Each row comes from the steps of one path. Every step used is in the known rows, and no mark comes twice. Write the path behind each row, first mark first.
Known rows:
dasas, tupe, masopap, revi: [ 0.00 -0.13  0.25 -0.09 -0.08 -0.27  0.15  0.15  0.03 -0.31 -0.01 -0.26
  0.09  0.38 -0.07  0.34 -0.39  0.08 -0.18 -0.02  0.12  0.02  0.01  0.03
  0.30  0.12  0.08]
dasas, masopap, lomud, tupe, revi: [ 0.22  0.00  0.19  0.05  0.40 -0.31  0.06 -0.14  0.19 -0.11  0.08 -0.34
 -0.11  0.05 -0.04  0.37 -0.03  0.39  0.00 -0.07  0.16  0.18 -0.03 -0.03
  0.10  0.23  0.15]
rukozus, dasas, revi: [ 0.28 -0.05  0.13  0.08 -0.03 -0.04 -0.15 -0.26  0.08  0.04  0.06  0.05
  0.08  0.25  0.11  0.27 -0.13  0.07 -0.18 -0.06  0.04 -0.08 -0.12  0.03
  0.05  0.20  0.01]
revi, rukozus: [ 0.10  0.00  0.05 -0.05 -0.20 -0.06  0.08  0.10  0.12 -0.22  0.09  0.01
  0.00  0.06 -0.10 -0.05  0.05  0.07  0.36  0.09 -0.02 -0.03  0.00 -0.02
  0.00  0.05  0.03]
lomud, masopap, revi, rukozus, dasas: [ 0.50 -0.19  0.25 -0.10 -0.42 -0.13  0.16 -0.19  0.37 -0.37  0.09 -0.03
  0.06  0.32 -0.02  0.23 -0.10  0.19  0.13  0.15  0.11  0.00 -0.09 -0.10
  0.14  0.11  0.08]
revi, masopap, dasas, tupe, rukozus: [ 0.19 -0.02  0.37 -0.10 -0.06 -0.52  0.13  0.09  0.40 -0.38  0.02 -0.07
  0.10  0.29 -0.15  0.46 -0.21  0.21  0.59 -0.05  0.12  0.26  0.19 -0.09
  0.13  0.11  0.01]
lomud, revi, masopap, dasas: [ 0.39 -0.14  0.38 -0.11 -0.09 -0.35 -0.10 -0.12  0.60  0.02  0.00  0.05
 -0.09  0.32 -0.02  0.26 -0.18  0.12  0.21  0.20  0.11  0.26  0.18 -0.03
  0.05  0.12  0.04]
dasas, tupe, rukozus: [-0.05  0.06  0.11 -0.01  0.12 -0.21  0.10  0.19  0.03 -0.23  0.03 -0.07
  0.09  0.07 -0.09  0.24 -0.07  0.17  0.29 -0.22  0.02  0.16 -0.14  0.00
  0.13  0.20 -0.07]
dasas, tupe, rukozus, masopap, revi, lomud: [ 0.17 -0.08  0.21 -0.18 -0.28 -0.29  0.27  0.20  0.20 -0.29  0.03 -0.02
  0.11  0.12 -0.10  0.49 -0.14  0.21  0.29 -0.11  0.16  0.06 -0.05  0.16
  0.04  0.25  0.15]
tupe, revi: [ 0.06  0.02  0.03  0.04  0.25 -0.03 -0.13 -0.10 -0.01  0.09  0.05 -0.04
 -0.11  0.07  0.02 -0.03 -0.14  0.13  0.00  0.11  0.05 -0.06  0.05  0.04
  0.11  0.14  0.08]
masopap, dasas, tupe: [ 0.06 -0.11  0.09 -0.04 -0.08 -0.51  0.05 -0.03  0.31 -0.10 -0.06 -0.06
  0.02  0.22 -0.06  0.31 -0.11  0.08  0.13  0.01  0.08  0.08 -0.11 -0.01
  0.05 -0.01 -0.06]
rukozus, dasas, revi, lomud, masopap: [ 0.41 -0.12  0.24  0.02 -0.12 -0.14 -0.03 -0.36  0.32  0.34  0.10  0.14
  0.05  0.16  0.00  0.46 -0.05  0.12  0.11 -0.09  0.15 -0.08 -0.30  0.01
  0.03  0.19  0.06]
dasas, revi, lomud: [ 0.15 -0.03  0.12 -0.07 -0.05 -0.12 -0.07 -0.06  0.11  0.37  0.10  0.05
  0.00 -0.01 -0.05  0.30  0.00  0.05  0.06 -0.06  0.04 -0.14 -0.22  0.18
  0.00  0.17  0.07]
dasas, masopap, revi, lomud, tupe, rukozus: [ 0.27  0.02  0.36 -0.16  0.09 -0.32  0.20  0.12  0.22 -0.06  0.13 -0.39
  0.04 -0.12 -0.10  0.51  0.03  0.40  0.42 -0.40  0.14  0.14 -0.24  0.12
  0.11  0.35  0.04]
dasas, masopap, rukozus, tupe: [ 0.17  0.03  0.18 -0.05 -0.01 -0.08  0.23  0.13  0.10 -0.45  0.10  0.04
  0.21 -0.13 -0.04  0.09 -0.16  0.07  0.10  0.06  0.08  0.23 -0.42 -0.03
 -0.08  0.18  0.16]
revi, masopap, rukozus, tupe: [ 0.24 -0.05  0.23 -0.13 -0.18 -0.17  0.22  0.15  0.25 -0.53  0.05  0.20
  0.18 -0.11 -0.08  0.24 -0.20 -0.07  0.27  0.25  0.12  0.22 -0.04 -0.06
 -0.09  0.14  0.21]
dasas, tupe: [-0.06 -0.03  0.02 -0.01 -0.01 -0.20  0.11  0.10  0.07 -0.07  0.01 -0.14
  0.02  0.12 -0.05  0.26 -0.05  0.01  0.03  0.01  0.04  0.07 -0.24  0.02
  0.07  0.09 -0.05]
lomud, revi: [ 0.15 -0.07  0.11 -0.02  0.08 -0.03 -0.13 -0.02  0.23  0.19  0.01  0.03
 -0.10  0.08  0.05  0.05 -0.03  0.07 -0.10  0.04  0.00  0.17 -0.16  0.05
  0.06  0.21 -0.04]
revi, masopap, rukozus: [ 0.17 -0.04  0.23 -0.12 -0.25 -0.04  0.11  0.07  0.14 -0.47  0.04  0.19
  0.15  0.06 -0.15  0.17 -0.06  0.03  0.35  0.24  0.11  0.24  0.08 -0.02
  0.05  0.04  0.11]
masopap, revi, lomud, tupe: [ 0.20 -0.14  0.13 -0.16 -0.09 -0.39  0.11  0.01  0.28  0.12  0.01 -0.23
 -0.07 -0.17 -0.05  0.52  0.09  0.15  0.12 -0.13  0.15 -0.03 -0.18  0.16
  0.03  0.18  0.03]
lomud, revi, rukozus, dasas, masopap: [ 0.49 -0.02  0.35  0.01 -0.09  0.02  0.00 -0.12  0.40 -0.10  0.19 -0.16
  0.00  0.36  0.03  0.16 -0.08  0.24  0.25  0.11  0.07  0.13 -0.31 -0.05
  0.00  0.36  0.00]
lomud, tupe, masopap, dasas: [ 0.06 -0.10  0.25  0.09  0.05 -0.61 -0.01 -0.06  0.29 -0.16 -0.07  0.02
 -0.01  0.16 -0.07  0.25 -0.15  0.23  0.37 -0.35  0.15  0.11  0.27 -0.12
  0.17  0.00  0.01]
tupe, rukozus, lomud, dasas, masopap, revi: [ 0.25 -0.05  0.35  0.02  0.12 -0.08  0.15 -0.15  0.27 -0.23  0.10 -0.25
  0.12  0.17 -0.01  0.25 -0.13  0.50  0.44 -0.18  0.18  0.23 -0.04  0.15
  0.03  0.41  0.01]
dasas, tupe, rukozus, masopap: [ 0.02  0.02  0.11  0.02 -0.11 -0.18  0.18  0.20  0.03 -0.45  0.00  0.12
  0.12  0.18 -0.07  0.20 -0.12  0.20  0.36 -0.22  0.07  0.20  0.03 -0.01
  0.06  0.19  0.06]
rukozus, lomud: [ 0.07 -0.02 -0.11  0.09  0.01 -0.07  0.08 -0.13  0.17  0.00  0.00  0.13
  0.01 -0.09  0.02  0.12  0.06  0.02  0.26  0.02  0.11  0.04 -0.07  0.09
 -0.21  0.05  0.01]
dasas, masopap, revi, rukozus: [ 0.31 -0.03  0.26 -0.19 -0.28 -0.02  0.21  0.13  0.13 -0.40  0.18 -0.36
  0.06  0.23 -0.09  0.07 -0.12  0.20  0.09  0.15  0.02  0.03 -0.18  0.05
  0.13  0.15  0.10]
masopap, dasas, revi, rukozus, lomud, tupe: [ 0.41 -0.15  0.12  0.06 -0.20 -0.77  0.02 -0.18  0.67 -0.22  0.06  0.15
 -0.03  0.07 -0.11  0.45  0.10  0.36  0.77 -0.22  0.15  0.15 -0.18  0.10
 -0.02  0.27 -0.01]

Which path is each row?
[ 0.27  0.10  0.29  0.13  0.22 -0.19  0.08 -0.10  0.15 -0.26  0.10 -0.22
  0.10  0.05  0.04  0.37  0.01  0.38  0.45 -0.48  0.13  0.21 -0.15 -0.11
  0.06  0.33 -0.07]
lomud, tupe, rukozus, dasas, masopap
[ 0.30 -0.09  0.05  0.08 -0.13 -0.47  0.06 -0.05  0.42 -0.19  0.11  0.07
 -0.02 -0.04 -0.09  0.40  0.15  0.29  0.65 -0.22  0.11  0.12 -0.30  0.15
 -0.01  0.36 -0.01]
dasas, revi, rukozus, lomud, tupe
[ 0.21 -0.06  0.19 -0.11 -0.10 -0.09  0.15 -0.05  0.22 -0.25  0.00 -0.04
  0.03  0.12 -0.08  0.33 -0.05  0.00  0.00  0.26  0.09  0.12  0.37 -0.10
 -0.09 -0.07  0.19]
revi, masopap, lomud
[ 0.08 -0.07  0.24  0.04  0.31 -0.14 -0.13 -0.23  0.21  0.48  0.09 -0.10
 -0.15  0.06 -0.04  0.18 -0.08  0.30  0.40  0.11  0.19 -0.15  0.07  0.14
  0.01  0.31  0.06]
tupe, revi, lomud, dasas
[ 0.17 -0.11  0.28 -0.02  0.25 -0.29  0.01 -0.12  0.34  0.09  0.08  0.16
  0.01 -0.16 -0.07  0.27 -0.17  0.27  0.49  0.20  0.25  0.00 -0.18  0.12
 -0.09  0.44  0.20]
masopap, rukozus, tupe, revi, lomud, dasas
[ 0.17  0.02  0.08 -0.01  0.06 -0.09 -0.05  0.02  0.10 -0.12  0.13 -0.02
 -0.11  0.13 -0.08 -0.09 -0.07  0.20  0.36  0.19  0.04 -0.09  0.05  0.02
  0.11  0.19  0.11]
tupe, revi, rukozus
[ 0.25 -0.13  0.15 -0.05 -0.06 -0.37  0.29 -0.02  0.38 -0.35  0.03 -0.02
  0.11  0.11 -0.10  0.49 -0.11  0.30  0.34 -0.17  0.18  0.32 -0.31  0.07
  0.16  0.28 -0.01]
dasas, tupe, rukozus, lomud, masopap, revi
[ 0.18 -0.16  0.35 -0.04  0.00 -0.14  0.09 -0.17  0.33 -0.16 -0.01 -0.12
  0.02  0.25 -0.08  0.36 -0.07  0.19  0.16  0.23  0.15  0.14  0.48 -0.08
 -0.04  0.08  0.13]
revi, masopap, lomud, dasas
[ 0.33 -0.17  0.39 -0.13 -0.09 -0.55  0.00 -0.02  0.67 -0.06  0.00 -0.10
 -0.07  0.43 -0.07  0.52 -0.23  0.13  0.23  0.21  0.15  0.32 -0.06 -0.01
  0.13  0.21 -0.01]
lomud, revi, masopap, dasas, tupe
[ 0.12  0.04  0.28  0.15  0.27 -0.04  0.10 -0.15  0.24 -0.10  0.12 -0.10
  0.11  0.09 -0.03  0.16 -0.02  0.46  0.72 -0.27  0.16  0.24 -0.04  0.06
 -0.08  0.37 -0.04]
tupe, rukozus, lomud, dasas, masopap
[ 0.13 -0.19  0.43 -0.07  0.05 -0.29  0.15 -0.03  0.29  0.12  0.05 -0.17
  0.06  0.09 -0.01  0.37 -0.39  0.13  0.12 -0.02  0.22 -0.15  0.15  0.06
 -0.01  0.28  0.21]
rukozus, tupe, masopap, revi, lomud, dasas
[ 0.25 -0.17  0.34  0.09  0.13 -0.33  0.02 -0.18  0.40 -0.10 -0.03 -0.05
  0.06  0.53  0.03  0.60 -0.29  0.15 -0.23  0.05  0.20  0.18  0.02 -0.11
  0.07  0.24  0.09]
rukozus, dasas, tupe, masopap, lomud, revi
[ 0.34 -0.19  0.21 -0.02 -0.27 -0.67 -0.01 -0.15  0.49  0.07 -0.01  0.21
 -0.03  0.09 -0.06  0.52  0.00  0.28  0.41 -0.28  0.18  0.03 -0.02  0.12
 -0.03  0.17  0.13]
rukozus, masopap, dasas, revi, lomud, tupe
[ 0.18 -0.14  0.35 -0.05 -0.03 -0.39  0.12  0.16  0.44 -0.30  0.05 -0.05
  0.01  0.45 -0.17  0.39 -0.20  0.22  0.15  0.11  0.11  0.22  0.02 -0.08
  0.15  0.26  0.12]
dasas, tupe, masopap, lomud, revi, rukozus
[ 0.32 -0.10  0.20 -0.07 -0.27 -0.42 -0.09 -0.06  0.37 -0.18  0.08  0.12
  0.02  0.29 -0.11  0.11 -0.09  0.22  0.31  0.01 -0.02 -0.01  0.00  0.03
  0.12  0.10  0.06]
masopap, dasas, revi, rukozus
[ 0.01 -0.10  0.21  0.00  0.06 -0.11 -0.01 -0.14  0.22  0.40  0.03 -0.06
 -0.04 -0.01 -0.05  0.22  0.06  0.17  0.39  0.01  0.13 -0.10  0.02  0.10
 -0.10  0.16 -0.01]
revi, lomud, dasas
[ 0.27 -0.14  0.21 -0.04 -0.03 -0.71 -0.09 -0.16  0.48  0.29  0.01  0.02
 -0.06 -0.02 -0.08  0.57  0.05  0.25  0.37 -0.29  0.13  0.00 -0.18  0.13
  0.04  0.19  0.00]
masopap, dasas, revi, lomud, tupe
[ 0.13 -0.15  0.09 -0.01 -0.32 -0.48  0.14 -0.01  0.31 -0.34 -0.08  0.12
  0.06  0.33 -0.04  0.27 -0.16  0.11  0.18  0.02  0.13  0.11  0.07 -0.02
 -0.01 -0.03  0.07]
rukozus, masopap, dasas, tupe
[ 0.25  0.04  0.18  0.07  0.02  0.11  0.06 -0.22  0.06 -0.06  0.11 -0.21
  0.09  0.23  0.09  0.17 -0.10  0.09 -0.01 -0.02  0.10  0.00 -0.16 -0.08
 -0.07  0.09  0.02]
rukozus, dasas, masopap
[-0.03 -0.03  0.22  0.05  0.10 -0.36  0.07  0.05  0.16  0.18  0.03 -0.07
 -0.03 -0.08 -0.11  0.37 -0.01  0.14  0.49 -0.34  0.18 -0.05  0.07  0.00
  0.04  0.13  0.06]
revi, lomud, tupe, masopap
[ 0.15 -0.01  0.37  0.03  0.37 -0.06 -0.04 -0.23  0.18  0.44  0.18 -0.34
 -0.11  0.16 -0.04  0.20 -0.13  0.40  0.43  0.08  0.21 -0.07 -0.10  0.13
  0.04  0.36  0.09]
tupe, revi, lomud, dasas, masopap
[ 0.27 -0.02  0.10  0.03 -0.23 -0.04  0.04 -0.13  0.19 -0.23  0.08  0.05
  0.05  0.17  0.00  0.10  0.02  0.07  0.34  0.10  0.06 -0.11  0.01 -0.09
 -0.09  0.09  0.02]
revi, rukozus, dasas
[ 0.37 -0.02  0.24 -0.19 -0.20 -0.13  0.32  0.20  0.24 -0.46  0.19 -0.35
  0.08  0.06 -0.02  0.15 -0.24  0.10  0.02  0.16  0.04  0.01 -0.28  0.00
 -0.02  0.24  0.19]
dasas, masopap, revi, rukozus, tupe
[ 0.09 -0.06  0.35  0.01  0.01 -0.01  0.07 -0.06  0.10 -0.28  0.09 -0.04
  0.17  0.17 -0.10  0.07 -0.05  0.35  0.36  0.03  0.12  0.27 -0.17  0.03
  0.11  0.24  0.01]
lomud, dasas, masopap, rukozus
[ 0.30 -0.13  0.18  0.04 -0.23 -0.07  0.07 -0.26  0.23 -0.36  0.01  0.36
  0.19  0.13 -0.04  0.17 -0.02  0.15  0.19  0.05  0.16  0.22 -0.21 -0.14
  0.08  0.06  0.04]
lomud, masopap, rukozus, dasas
[ 0.28 -0.15  0.16  0.01 -0.31 -0.34 -0.07 -0.15  0.25 -0.19 -0.04  0.30
  0.06  0.34  0.01  0.11 -0.20  0.17  0.01 -0.08  0.05  0.05  0.17  0.05
  0.06  0.03  0.15]
rukozus, masopap, dasas, revi
[ 0.31 -0.10  0.21  0.04  0.12 -0.32  0.06 -0.31  0.37  0.29  0.12 -0.08
 -0.07  0.22 -0.03  0.58 -0.16  0.20  0.29  0.11  0.29 -0.06 -0.38 -0.01
  0.08  0.27  0.07]
rukozus, dasas, tupe, revi, lomud, masopap
[ 0.35 -0.12  0.41 -0.13 -0.12 -0.18  0.26  0.08  0.35 -0.36  0.17 -0.42
  0.07  0.18 -0.02  0.19 -0.27  0.29  0.18  0.14  0.09  0.04 -0.16  0.02
  0.03  0.39  0.15]
lomud, dasas, masopap, revi, rukozus, tupe
[ 0.21 -0.04  0.38  0.04  0.34 -0.15  0.06 -0.09  0.20 -0.25  0.15 -0.07
  0.09  0.08 -0.02  0.11 -0.32  0.38  0.28  0.14  0.19  0.21 -0.24  0.03
  0.08  0.47  0.18]
lomud, dasas, masopap, rukozus, tupe, revi
[ 0.14 -0.07  0.12 -0.07 -0.09 -0.10  0.12 -0.09  0.23  0.31  0.05  0.08
 -0.03 -0.09 -0.10  0.20  0.08  0.05  0.29 -0.02  0.11 -0.01 -0.19 -0.01
 -0.01 -0.01  0.06]
revi, lomud, masopap
[ 0.21 -0.03  0.13 -0.05 -0.21 -0.11 -0.05  0.07  0.12 -0.15  0.14  0.04
  0.03  0.18 -0.09  0.06 -0.04  0.14  0.20  0.01 -0.06 -0.04 -0.12  0.07
  0.14  0.19  0.05]
dasas, revi, rukozus
[ 0.20 -0.03  0.20 -0.15 -0.10  0.04  0.13  0.02  0.02 -0.17  0.09 -0.37
  0.05  0.18  0.01  0.13 -0.16  0.14 -0.27  0.05  0.04  0.06 -0.16  0.07
  0.13  0.10  0.07]
dasas, masopap, revi
[ 0.04 -0.15  0.32  0.10  0.24 -0.27  0.13 -0.09  0.25 -0.15 -0.04 -0.01
  0.09  0.15  0.00  0.24 -0.32  0.15 -0.03 -0.03  0.16  0.04  0.41 -0.16
 -0.08  0.14  0.23]
rukozus, tupe, masopap, lomud, dasas
[ 0.17 -0.04  0.05 -0.03 -0.43 -0.02  0.16  0.12  0.13 -0.44  0.05  0.20
  0.03  0.15 -0.08 -0.09  0.00  0.10  0.43  0.10  0.03  0.00  0.17 -0.03
 -0.07  0.03  0.16]
revi, rukozus, masopap
